Each row comes from the steps of one walk. Every step used is in the known rows, and no mark comes twice. Write the walk behind each row, first mark first.
Known rows:
P-R: 1; 22; -31; 7; 10; 7; -6; -15; 17; -19; 13; -6; -2; -2; 5; 21; 18; 22; 12; -7; 10; -5; 24; 15; 2; 8; -15; 6; -2; 5; 1; -5; -4; -6; 2; -8; -6; -5
U-Y: -10; -10; -10; 12; 5; 15; -32; 1; 20; 28; 8; 4; 1; 9; -7; -14; 2; -9; -5; 3; -6; 27; 6; 10; 1; 11; -2; -4; -14; 6; 10; -15; -5; 15; 6; 24; 5; -14
C-Q-Y-P-R-M: 31; 12; -29; -9; 26; 3; -21; 36; 16; -7; -7; 0; 7; 1; 30; 18; 3; -22; -6; 2; 5; 3; 48; -1; 0; -24; 21; 15; -4; 4; 18; -22; -21; 1; -9; -32; -6; 25
P-R-M-C-Q: 24; 9; -21; -17; -3; -11; 14; 4; 3; -34; -27; 2; 17; -13; -5; 20; 3; 18; -17; -4; 13; -25; 38; 23; -6; -14; -15; 18; 13; 16; 3; -2; 6; -8; -2; 21; -10; 4
B-Y: 1; -12; 27; -1; 0; 2; 16; -21; 9; 2; -17; -5; -19; -6; -8; 4; 11; -6; -2; -5; -4; 14; -10; 23; 4; 6; -42; -22; 1; -20; -21; -34; 14; -1; 8; 34; 0; 6
M-C-Q-R: 21; -5; -9; 19; -27; 4; 41; -4; -4; -12; -10; 1; 4; -4; -5; -16; -3; -37; -6; 12; 10; -19; 3; 22; 13; -23; -6; -1; -11; 0; 8; -3; 15; -12; 6; 43; 25; 25
C-Q-Y-S: 34; -12; 13; 30; -9; 8; -2; -8; -15; 21; -1; 1; -7; 21; 15; -12; -3; -42; 4; -2; 1; 4; -24; 2; 2; -5; 22; 2; -11; 8; 17; -14; -8; 0; 0; 11; -6; 2
R-M-Y-P: -13; 2; -3; -27; -4; -8; -14; 28; 16; 31; -15; -4; -21; -18; 4; 22; -1; -18; -18; -5; -1; 8; 23; -17; -6; 13; -12; -7; 9; -28; -23; -3; -6; -6; -10; -20; -12; 11
G-Y-M: -16; -23; 23; -2; 14; -5; -45; -21; -13; 4; -3; -1; 1; -3; 21; -18; 13; 59; -1; -13; -21; 0; -2; 7; 8; 14; -13; 4; 12; 8; -11; -5; -10; 19; -6; -12; 14; -3
G-Y-P: -13; -41; -12; -10; 10; 0; -66; 7; -6; 3; 14; 1; 6; -8; 33; -31; 11; -18; 0; -4; -7; 16; 40; -31; 14; 18; -10; -4; -1; -21; -29; -31; -22; 9; 1; -27; 16; 18
G-Y-P-R-M: -21; -18; -37; -36; 26; -8; -50; 20; 7; -25; -3; -1; 31; -15; 26; 2; 15; 19; 6; -8; 0; 16; 59; -32; 3; 3; 10; 13; 20; -15; -27; -22; -24; 16; -13; -66; 1; 12
B-Y-M-R-Q-C: -34; -16; 71; 9; -16; -16; 21; -18; -14; -12; -10; -5; -20; -6; -6; -11; 0; 38; -15; -11; -9; 42; -48; -15; -3; 28; -8; -27; 10; 8; -9; -2; 32; 30; 4; 34; -17; 1
Y-Q: -3; -12; 9; 10; -2; -2; -33; -7; -12; 6; -22; 2; -9; -4; -21; -5; 11; -14; 3; -12; -7; -24; -11; -10; 2; 11; -19; -9; -9; -1; -8; 4; 15; -1; 7; 15; -8; -25
R-M-Y: -18; 14; 7; -12; -12; -9; 2; -6; 19; 29; -22; -9; -24; -8; -11; 46; -1; 17; -17; -6; -1; 2; 2; 18; -6; 14; -24; -11; 13; -8; -12; 12; 13; -9; -5; -1; -17; -4
R-Q-Y: 4; 10; -7; 11; -2; 2; 12; -5; 2; 31; 38; 1; -13; 4; 4; 1; -10; -33; -7; 1; 7; 11; 6; -16; 8; 2; -2; -8; -28; 12; 15; 0; 0; 10; 10; 15; -11; -5
U-Y-P-R-Q-C: -22; -14; -30; 0; 5; 16; -30; 17; 14; -16; 50; 14; 24; 6; 4; -24; 4; -38; -9; 9; 15; 52; 63; -63; -5; 13; 45; 0; -16; 6; 14; -14; -22; 24; 4; 2; -9; -6
P-Y-Q-R: -15; -2; -8; 16; 29; 6; 16; -5; -31; 4; -4; -8; 7; 10; -15; -16; 7; -24; 28; 2; -1; -9; -28; -5; -9; -4; 20; 1; -7; 1; -7; 24; 12; -19; 0; -17; -3; -16
E-Y-U: 3; 8; -1; -9; -19; 14; 5; -24; 14; -42; 14; 4; -4; 11; 7; 9; -9; 5; 17; 1; -12; -1; -6; 3; 12; 11; 1; -9; 8; -14; -9; -3; -11; -28; 11; -15; 5; -11
S-Y-M: 14; 21; 33; -1; 15; -2; -35; -18; 2; 18; -16; 5; -7; 14; 7; 17; 11; 68; -2; -1; -3; -33; -37; 25; 7; 7; -29; 9; 9; -1; 16; 4; -8; -6; -9; -7; 26; -5
R-M-C-Q: 17; -8; 6; -19; -17; -14; 3; 1; -6; -3; -42; 6; 2; -12; -7; 11; -3; -10; -28; -2; 4; -27; 16; 20; 1; -9; -24; 2; 6; 16; -2; -8; 13; -5; 2; 36; -5; 2
E-Y: 6; 12; 9; 12; -5; 8; -10; -33; 9; -8; 8; -2; 2; 11; 13; 9; -2; 17; 9; 3; -5; 11; -8; 20; 6; 5; -30; -11; -1; -4; -7; -8; -13; -19; 5; -7; 3; -8
U-Y-Q-R: -14; -33; -13; 26; 7; 14; -4; 24; -3; 21; -1; 4; 18; 8; -36; -28; -1; -35; 22; 9; -6; 13; -17; -18; -1; -12; 31; -6; -18; -7; 8; 15; 8; 12; 0; -11; 15; -22
P-Y-M-C-Q-R: 4; 7; 7; 10; 13; 0; 51; -5; -30; -12; -4; -2; 10; 2; 17; -31; 0; 16; 0; 8; -1; -22; -18; 39; -11; -20; 15; 23; 2; 20; 7; 17; -1; -18; -8; 40; 14; 20
E-Y-M-R-Q-C: -26; 3; 54; 24; -21; -9; -6; -31; -14; -21; 17; -1; 2; 13; 13; -7; -12; 58; -6; -2; -13; 42; -51; -18; 3; 25; 3; -16; 7; 20; 12; 24; 3; 8; 1; -5; -11; -12
R-M-C: 6; 1; 2; -34; -13; -10; -1; 6; 3; 11; -26; 1; 3; -16; -14; 9; -7; 13; -6; 3; 4; -14; 8; 8; -5; 1; -31; -3; 10; 11; -9; 2; 9; 6; 4; 23; -7; 1
C-Q-Y-E: 18; 4; 21; 31; -7; 8; -11; -8; -10; 8; 6; -2; -5; 6; 1; -17; -2; -42; -12; 9; -1; -4; -9; 13; -3; -26; 3; -10; -8; 1; 7; -28; -9; -3; 1; 24; 10; 18
Q-R: 0; 7; -10; 18; -9; 12; 17; -12; 3; 15; -6; -9; -12; 0; 1; 3; 7; -26; 14; 6; 7; 5; -27; 5; 13; -4; -2; -12; -20; -2; 8; -5; 11; -3; 2; -9; 21; 8
B-Y-P-R: 4; -5; -14; -16; 14; 2; 5; 11; 23; -29; 1; -5; -2; -13; 9; -11; 19; -2; 12; -5; 7; 18; 39; -7; -6; 0; -19; -4; 4; -38; -31; -41; -9; -6; 0; -12; -4; 18

Write each row's walk:
5; 1; -10; -24; -15; -5; 36; 11; 1; 11; -24; -4; 12; -14; -20; 3; -10; -7; 10; 13; 8; -8; -16; 0; -1; -23; -7; -5; 3; 7; -5; 11; 16; 3; -3; -6; 14; 13	Q-R-M-C
1; -1; 20; 0; 18; -6; 9; -11; -28; -12; -5; 3; 0; 0; 24; -27; 3; 38; -17; -5; -9; -25; 1; 49; -17; 1; -9; 29; 10; 23; 2; 11; -8; -19; -1; 68; -3; 0	P-Y-M-C-Q
10; -5; 6; 1; -14; 2; 18; -3; -10; 12; -51; -4; 0; -3; 0; 31; 5; -41; -6; -1; 6; -11; -38; 13; 12; -25; 9; -3; -10; 7; 13; -14; 17; 0; -8; -9; 14; 5	C-Q-R-M
-37; 12; 10; 1; 17; 7; -13; -26; -29; 5; 10; -10; 2; 2; 0; -24; 10; -10; 6; 2; -2; 1; -23; 5; -31; 5; 1; 1; 7; -4; -27; -19; -13; -12; -2; 7; 2; -11	P-Y-E
5; 29; -38; 13; 13; 3; 24; -2; 13; -5; 53; -1; 1; 7; 3; 12; 0; -5; 5; -2; 14; 8; 29; -11; 3; -3; 7; 7; -20; 10; 18; 9; -4; 7; 7; -7; -20; -8	P-R-Q-Y
3; 9; -15; -12; -13; 8; 29; 5; 3; -1; 44; 7; -17; 8; -1; 4; -16; -48; 1; 0; 0; -1; 8; -25; 14; 11; 25; -9; -18; 5; 10; 5; 1; 5; 18; 3; -11; -12	R-Q-Y-U
2; 15; 25; -4; -4; 2; -35; -24; -6; 7; -5; 2; 12; 8; -18; -2; 6; 10; 0; 9; 4; -25; -31; -7; -5; -3; -21; -8; 13; -28; -11; -18; -8; -14; -5; -8; 32; 1	S-Y-E
2; -4; 3; 7; -15; 1; 16; -4; -21; 33; 36; 4; 1; 17; 4; -18; -14; -48; 10; -2; 5; 14; -30; -48; -8; 7; 35; 6; -20; 5; 8; 2; -6; 11; 4; -6; -21; -30	R-Q-Y-S
29; 2; 1; 33; 4; 9; -8; -10; 7; 19; 5; 0; -22; 14; 15; 12; 0; -29; -14; 3; 2; 0; 3; 39; 18; -11; -13; -8; -21; 16; 26; -17; -1; -5; 8; 29; 2; 20	C-Q-Y
11; 20; -26; -42; 28; -4; -43; 24; 19; -8; -19; 4; 23; 0; 12; 30; 12; 27; 2; 3; 14; -18; 24; -20; 0; -1; -6; 18; 15; -25; -1; -11; -20; -12; -14; -60; 11; 6	S-Y-P-R-M
-5; 5; -6; -9; -32; -1; 72; 7; 9; -19; -30; -4; -16; -5; -16; 41; -8; -38; -8; -1; -1; -13; -16; 17; 11; -8; 34; -12; 9; -17; 0; 13; 24; -20; -5; -16; 4; 12	C-Q-R-M-Y-U
-11; 14; -3; -32; -17; -7; 27; 5; 21; -6; -16; -4; -26; -9; -20; 46; -7; 1; -8; -7; -7; -6; 3; 8; -2; 21; 0; -12; 17; -11; -15; 17; 12; -12; 1; -11; -18; -9	R-M-Y-U
-27; -28; -27; -10; 4; -2; -36; -9; -9; -43; 50; 9; 26; -3; 27; -19; 12; -21; -4; -1; 12; 35; 72; -71; 13; 20; 22; -5; 1; -1; -15; -16; -17; 24; 4; -23; -8; 13	G-Y-P-R-Q-C
23; -21; 41; 7; -17; -5; 73; -2; -12; -25; -35; -1; -2; -10; -6; -29; -1; 14; -4; 6; -3; -11; -30; 34; -4; -35; -14; 0; 9; -14; -9; -10; 17; -4; -4; 50; 25; 31	B-Y-M-C-Q-R
-1; 6; 1; -15; -7; 5; 20; -3; -2; 27; -33; -9; -1; -6; -9; 26; 3; -17; 11; 4; 6; 5; -46; -2; 6; -15; 4; -6; -6; 2; 0; -2; 16; 5; -6; -32; 12; 0	Q-R-M
4; -18; -3; -17; -10; -12; 23; 25; -17; 3; -41; 1; 18; -15; -44; -6; -9; -12; 18; 8; 2; -31; -28; -25; -9; -26; 2; -1; 9; -1; -13; 32; 23; 2; 0; -10; 3; -6	Y-Q-R-M-C
15; -6; 5; 17; 1; 9; -4; -5; -6; 30; 18; -3; -3; 19; 10; -12; -5; -22; 22; 4; 0; 13; -31; -11; -5; 6; 16; -2; -6; 4; 11; -6; -11; 9; 0; -9; -10; -6	Q-Y-S
-20; 25; 37; 6; 2; -21; -19; 0; -9; 12; 0; 3; 1; 7; -2; 4; -2; 61; -18; -13; -7; -13; -51; -15; 10; 28; -3; 14; 1; -10; 15; 28; 11; 3; -8; -14; 14; -22	S-Y-M-R-Q
-22; -42; 2; -10; 6; -10; -15; 7; -26; -1; -38; -2; 31; -5; -20; 3; 1; -5; 19; -2; -7; -9; -20; -37; 11; -16; 18; -10; 13; -7; -24; 17; 17; 19; -7; -64; 12; -10	G-Y-Q-R-M
30; 5; 20; 15; -23; 4; 51; -15; -15; -31; -6; 4; 20; 8; 19; -22; -14; 37; 6; 15; -7; -12; -26; 34; 2; -37; 2; 12; 8; 1; 7; 15; -13; -21; -9; 14; 30; 17	E-Y-M-C-Q-R
35; -4; -4; -30; -16; -4; 31; 22; 9; -21; -11; 8; -2; -2; -8; 9; -24; -23; -11; 11; 1; -22; 20; 22; 6; -17; 9; -2; 8; 22; 14; 7; 5; -4; 11; 24; -6; 23	R-M-C-Q-Y-U
-7; 25; -19; -18; 14; -3; -9; -5; 14; -12; -21; -6; 4; -9; -7; 45; 14; 31; 8; -9; 10; -7; 13; 14; -6; 3; -8; 10; 9; 10; 1; -4; 0; 4; -6; -27; -13; -13	P-R-M
-17; 13; -11; 10; -13; -6; 23; 24; 13; -5; 41; -3; -16; 4; -4; -6; -23; -27; -1; -5; -9; 16; -12; -18; 16; 22; 33; -11; -14; -2; 11; 23; 14; 11; 16; -8; -12; -5	M-R-Q-Y-U
38; 15; -35; -25; 4; -3; 40; 27; 21; -56; 2; 7; 14; -2; -6; 21; -15; 5; -1; 9; 8; -26; 42; 28; 2; -22; 22; 13; 17; 21; 17; 14; 0; -6; 5; 2; -9; 21	P-R-M-C-Q-Y-U
22; 15; -45; 6; 29; 11; -23; 25; 31; -2; 40; -5; -3; 2; 29; -6; 4; -7; 13; 10; 6; 18; 48; -4; -1; -5; 6; 7; -12; -9; 11; -12; -26; 1; 1; -36; -3; 28	Q-Y-P-R
-23; -8; 22; 25; -25; -10; -14; -18; -8; 2; 13; -4; -12; -2; -8; 2; -2; -14; -17; -6; 4; 37; -11; -25; 11; 38; 1; -28; -14; 19; 11; 7; 28; 20; 13; 28; -16; -4	M-R-Q-C
28; 9; 12; 1; 16; -2; 3; 10; 11; 20; 18; 0; -11; -5; 9; -23; -14; 52; 4; 13; -9; -9; 2; 34; -7; -10; -25; 9; 5; 24; 15; 20; -10; 9; 3; 29; 2; 19	Q-Y-M-C
-19; -6; 15; -11; 1; -19; -2; 11; -1; 16; -35; -3; -16; -10; -36; 37; -2; 11; -11; -12; -5; -15; 1; -6; -13; 13; -20; -12; 17; -12; -18; 33; 25; -6; -4; -13; -30; -26	R-M-Y-Q
-13; 33; -27; -12; 7; -11; 21; -4; 29; -7; -8; -11; -6; -8; -14; 58; 7; 44; -6; -9; 9; 3; 29; 25; -15; 10; -10; 4; 20; -11; -11; 18; 7; -7; -11; -26; -27; -6	P-R-M-Y
-15; -29; -2; 10; -4; 15; -26; 3; -1; 37; 9; 7; 14; 17; -9; -35; -2; -21; 13; -1; -8; 32; -27; -25; -13; 18; 35; 6; -5; -3; 3; -14; -12; 17; -3; 1; -1; -35	U-Y-S
-14; -10; 16; 9; 20; 12; -35; 5; 8; 30; 0; 6; -5; 5; 2; -22; 4; 38; -3; 0; -18; 15; -12; 15; -9; 9; 5; 10; -4; 17; 16; -4; -13; 18; -5; 14; 8; -23	U-Y-M
10; -34; 11; 8; -8; -9; 12; -2; -24; -22; -8; 3; 24; -3; 18; -40; -1; 28; -2; 4; -8; -13; 1; 19; 13; -24; 8; 11; 10; 5; -6; 6; 1; 7; -7; 14; 35; 31	G-Y-M-C-Q-R
-28; -13; 8; 13; -2; 16; -37; 4; 2; 20; 14; 1; 11; 2; -18; -43; 0; -18; -1; 8; -9; 22; -12; -14; -20; -3; 13; -8; 1; -14; -11; -27; -13; 14; -1; 5; 13; -17	U-Y-E
-16; 12; -42; -16; -2; -2; -10; 17; 2; -16; 32; 4; 5; -12; 16; -9; 10; -35; -5; -11; 16; -2; 49; -57; -4; 15; 18; 20; -19; -19; -7; -18; -19; -1; 0; -23; -8; -14	Y-P-R-Q
33; 6; 26; 27; 10; 7; -14; -2; -5; 18; -6; 0; -26; 9; 25; 1; 1; 19; -10; -3; -13; -8; -15; 46; 6; -15; -4; 7; -13; 28; 35; -5; -8; -1; -2; 23; 2; 14	C-Q-Y-M
-25; -5; 3; 9; 34; -2; -21; -12; -29; 0; -4; -3; -2; 7; -12; -9; 11; -4; 7; -11; -6; -15; -5; 2; -17; 19; -5; 4; -1; 8; -13; 16; 7; -17; 5; 7; -19; -28	P-Y-Q
-11; -1; 4; 19; -1; -12; -3; -3; 5; 7; -3; -3; -20; -1; -34; 15; 3; 4; -6; -10; -9; -15; 5; 1; -7; 20; -25; -14; 5; -20; -19; 29; 20; -18; 4; 16; -22; -15	M-Y-Q
11; 9; 13; -6; -2; -8; 27; 13; -6; 19; 34; 8; -5; -3; 7; -26; -19; 18; -6; 8; -2; -13; 3; -7; -8; -8; -4; 12; -7; 23; 13; 27; -5; 14; 4; 35; -5; -1	R-Q-Y-M-C
9; 20; -33; -3; 12; 12; -20; 0; 21; -38; 31; 1; 19; 8; 30; -2; 5; 16; 20; 3; 3; 16; 39; -10; -3; 2; -5; 10; 5; -24; -11; -15; -37; -24; -5; -48; 2; 7	E-Y-P-R
